What can hang from each mark
j104: j120 j257 j753
j553: j104 j428
j428: j120 j201 j553 j753
j753: j104
j141: j104
j201: j405 j428

Known rows, with every way that one mark hangs from another
(j141 j104): +0.84 +1.97 +0.62 +0.31 +1.18 -0.43 +1.28 -0.05 -0.25 -1.61 -0.77 +0.37 -0.79 -0.37 +0.39 +0.47 -0.97 -0.22 -1.27 -2.09
(j141 (j104 j753)): +1.35 +1.80 +0.56 +0.28 +2.30 -0.35 +1.81 -0.14 -0.41 -1.75 -0.96 +0.05 -1.39 -0.35 -0.76 +0.52 -1.49 -0.45 -1.18 -1.71
(j428 j553): +0.38 +0.92 +0.60 +0.72 -0.30 +0.70 +0.02 -0.90 -0.18 -2.36 -0.48 +1.20 -1.36 -0.50 -1.39 -0.50 +0.68 -0.37 -1.02 -1.01
(j553 (j104 j753)): +1.33 +1.73 +0.12 +1.29 +1.70 +0.25 +1.49 +0.08 +0.25 -1.39 -0.15 +0.38 -1.18 -0.88 -0.91 +0.87 -0.99 -0.62 -1.56 -1.04
(j428 (j201 j405) (j553 (j104 j120 j257 j753))): +2.79 +4.17 -0.75 +1.65 +1.03 +0.25 +0.98 +1.65 -0.59 -2.45 -0.27 +1.72 -2.81 -0.63 -0.19 +0.39 -1.81 -1.37 -1.25 -0.93
(j141 (j104 j120 j257 j753)): +1.18 +2.67 +0.09 +0.07 +2.49 +0.96 +1.54 +0.87 -1.23 -2.06 -0.69 +0.54 -2.30 +0.16 -0.49 -0.20 -1.94 -1.06 -0.77 -0.80
(j201 (j428 j120 j553)): +0.31 +3.57 -0.39 -0.57 +0.56 +1.04 +0.46 -0.41 -0.73 -3.02 -0.05 +1.12 -0.98 +0.49 -1.11 -0.45 +1.90 -0.93 -0.27 -0.29
(j428 j120 (j201 j405) j553 (j753 (j104 j257))): +2.91 +3.57 -0.80 +1.90 +0.92 -1.16 +2.19 +0.81 -0.72 -3.94 -0.05 +1.25 -3.57 +1.30 +2.31 +1.87 -1.35 -1.05 -1.52 +1.61
(j428 j120 j201 j553): +1.84 +3.04 -0.37 +0.41 -0.01 -0.41 +0.25 -0.51 -0.31 -2.89 +0.32 +1.43 -2.37 +0.83 +0.73 +0.17 +1.10 -0.71 -1.99 +0.09
(j201 j405 j428): +1.08 +5.97 -0.63 +0.11 +1.23 +0.24 +1.02 +0.90 -0.95 -2.95 -0.96 +1.25 -0.56 -1.28 -3.28 +1.39 +0.31 -1.41 +0.07 -3.03
(j428 j201 (j753 j104)): +3.19 +1.46 -0.03 +1.87 +1.84 -1.61 +1.96 -0.77 +0.33 -2.88 -0.52 +1.02 -2.07 -0.44 +1.50 +2.26 -0.61 -0.39 -1.78 +0.27
(j553 (j104 j257) j428): +0.99 +1.88 -0.40 +0.86 +0.68 +2.08 +1.37 +3.78 +0.58 -0.79 -0.30 +1.22 -0.91 +0.11 +1.60 +0.59 -0.34 -1.11 -0.79 -0.32
(j753 j104): +0.66 +1.40 +0.51 +1.26 +0.70 -0.35 +1.43 +0.40 -0.11 -2.11 -0.22 +0.84 -1.27 -1.58 +0.40 +1.28 +0.61 -0.26 -1.17 -1.35
(j201 j405 (j428 (j553 (j104 j257)))): +0.97 +5.10 -0.77 +0.65 +0.67 +1.01 +1.19 +1.58 -0.84 -2.69 -0.79 +1.54 -0.91 -0.95 -1.70 +0.57 -0.62 -1.41 +0.24 -2.12
(j553 (j104 j120 j257 j753)): +1.16 +2.65 -0.33 +1.06 +1.93 +1.60 +1.20 +1.03 -0.58 -1.67 +0.09 +0.88 -2.09 -0.36 -0.65 +0.20 -1.44 -1.25 -1.16 -0.17
(j428 j120 (j201 j405) j753): +3.19 +5.23 -0.87 +1.19 +1.70 -1.92 +1.67 -0.25 -0.49 -3.71 -0.08 +0.77 -2.63 +1.34 -0.09 +2.76 -0.77 -1.14 -2.11 +0.27
(j553 (j104 j257)): +0.72 +1.27 -0.15 +1.42 +0.60 +1.32 +1.18 +0.42 +0.07 -1.05 -0.33 +1.23 -1.01 -0.85 +0.54 +0.84 -1.25 -0.72 -1.48 -1.09
(j104 j120): +0.44 +4.04 +0.16 +0.11 +0.92 +0.60 -0.31 +0.11 -0.90 -2.73 +0.38 +0.93 -1.62 -0.22 -1.98 -0.27 +1.08 -0.91 -1.05 -1.03
(j201 j405 (j428 (j553 (j104 j257)) j753)): +1.54 +4.61 -0.76 +1.05 +1.27 +0.59 +1.71 +0.99 -0.74 -3.20 -0.90 +1.22 -1.23 -0.12 -1.32 +1.00 -1.35 -1.35 +0.25 -0.80

Rows
+1.48 +3.05 -0.41 +0.82 +1.30 +0.41 +1.79 +3.14 +0.75 -1.87 +0.52 +0.08 -1.20 +2.02 +2.29 +1.10 +0.07 -0.87 -1.28 +1.53 -> (j553 j104 (j428 j120 j753))
+2.87 +3.76 -0.40 +0.76 +1.46 -0.35 +1.37 +2.71 +0.40 -2.57 -0.81 +1.07 -1.65 +0.49 -0.21 +1.82 +0.17 -1.19 -0.93 -0.43 -> (j553 (j428 (j201 j405) j753))
+0.91 +7.00 -0.95 -0.25 +1.20 +0.06 +1.16 +1.07 -1.25 -3.31 -0.37 +1.01 -0.99 -0.17 -2.65 +1.52 +0.79 -1.54 -0.20 -2.14 -> (j201 j405 (j428 j120))
+2.24 +4.70 -1.27 +0.85 +0.90 +0.95 +1.76 +4.78 +0.25 -1.44 +0.10 +1.36 -1.76 +0.83 +2.47 +1.59 -0.57 -1.60 -1.36 -0.19 -> (j553 (j104 j257) (j428 j120 (j201 j405)))
+1.05 +6.01 -1.10 +0.26 +1.16 +0.85 +1.56 +1.70 -1.21 -3.12 -0.32 +1.11 -1.57 +0.13 -1.70 +0.69 -0.46 -1.66 +0.01 -1.06 -> (j201 j405 (j428 j120 (j553 (j104 j257 j753))))
+2.84 +5.06 -1.16 +0.91 +2.29 +1.39 +1.65 +5.22 -0.16 -1.66 -0.03 +1.26 -2.46 +0.24 +0.58 +0.81 -1.17 -1.97 -0.76 -0.15 -> (j553 (j104 j120 j257 j753) (j428 (j201 j405)))
+2.77 +4.57 -1.32 +0.85 +1.97 +1.02 +2.23 +4.72 +0.07 -1.54 -0.10 +1.05 -2.39 +0.84 +1.29 +1.66 -1.10 -1.82 -1.25 +0.17 -> (j553 (j104 j257 j753) (j428 j120 (j201 j405)))
+0.42 +2.29 +0.04 +1.03 +0.93 +0.98 +1.19 +1.33 -0.97 -2.39 +0.09 +1.32 -2.15 -1.02 +0.66 +0.55 +0.23 -0.87 -0.78 -0.47 -> (j753 (j104 j120 j257))
+1.26 +5.36 -0.90 +0.67 +1.28 +0.13 +2.04 +1.28 -1.28 -4.04 -0.46 +1.02 -1.92 +0.64 -0.60 +1.31 -0.42 -1.42 +0.21 +0.12 -> (j201 j405 (j428 j120 j553 (j753 (j104 j257))))
+2.86 +4.76 -1.12 +1.33 +1.77 +0.94 +1.71 +4.70 +0.14 -2.06 +0.05 +1.27 -2.19 +1.05 +2.15 +1.19 -1.43 -1.67 -0.85 +0.81 -> (j553 (j104 j120 j257) (j428 (j201 j405) j753))
+3.02 +3.97 -1.04 +1.98 +0.88 -0.76 +1.86 +0.68 -0.34 -3.30 +0.08 +1.14 -3.09 +1.79 +2.20 +1.60 -2.12 -1.14 -1.90 +1.57 -> (j428 j120 (j201 j405) (j553 (j104 j257)) j753)
+1.24 +2.45 -0.13 +0.43 +1.84 +0.18 +1.62 -0.63 -0.28 -3.03 -0.60 +0.87 -0.75 -0.33 -0.58 +1.04 +0.73 -0.70 -0.12 -0.17 -> (j201 (j428 (j753 j104)))
+1.11 +2.90 -0.31 +0.16 +2.40 +2.30 +0.80 +0.32 -1.59 -2.66 -0.43 +1.22 -3.13 -0.16 -3.20 -0.20 -0.78 -1.72 -0.62 +0.00 -> (j104 j120 j257 j753)
+2.66 +4.27 -0.82 +0.85 +1.48 -0.29 +2.11 +3.65 +0.00 -2.88 -0.23 +0.98 -2.43 +1.28 +1.71 +2.14 +0.19 -1.36 -1.03 +0.79 -> (j553 (j428 j120 (j201 j405) (j753 (j104 j257))))
+2.14 +5.22 -0.74 -0.02 +0.87 -0.08 +0.94 +3.52 -0.01 -2.37 -0.09 +1.14 -1.70 +0.77 -0.01 +1.51 +1.26 -1.39 -1.22 -0.88 -> (j553 (j428 j120 (j201 j405)))
+1.30 +2.69 -0.11 +0.35 +1.25 +0.13 +1.71 +2.73 +0.19 -2.68 +0.10 +0.29 -1.72 +1.65 +1.34 +1.25 +1.16 -0.86 -0.86 +1.36 -> (j553 (j428 j120 (j753 j104)))
+2.88 +3.26 -0.56 +0.88 +1.67 -1.46 +1.36 -1.35 -0.12 -3.34 +0.11 +0.74 -2.44 +1.64 +0.77 +2.07 +0.02 -0.79 -2.31 +1.22 -> (j428 j120 j201 j753)
+3.08 +3.20 -0.48 +2.21 +1.20 -0.76 +1.73 +0.98 -0.67 -3.76 -0.46 +1.58 -3.32 +0.08 +1.37 +1.25 -1.69 -1.04 -0.98 +0.75 -> (j428 (j201 j405) j553 (j753 (j104 j120 j257)))
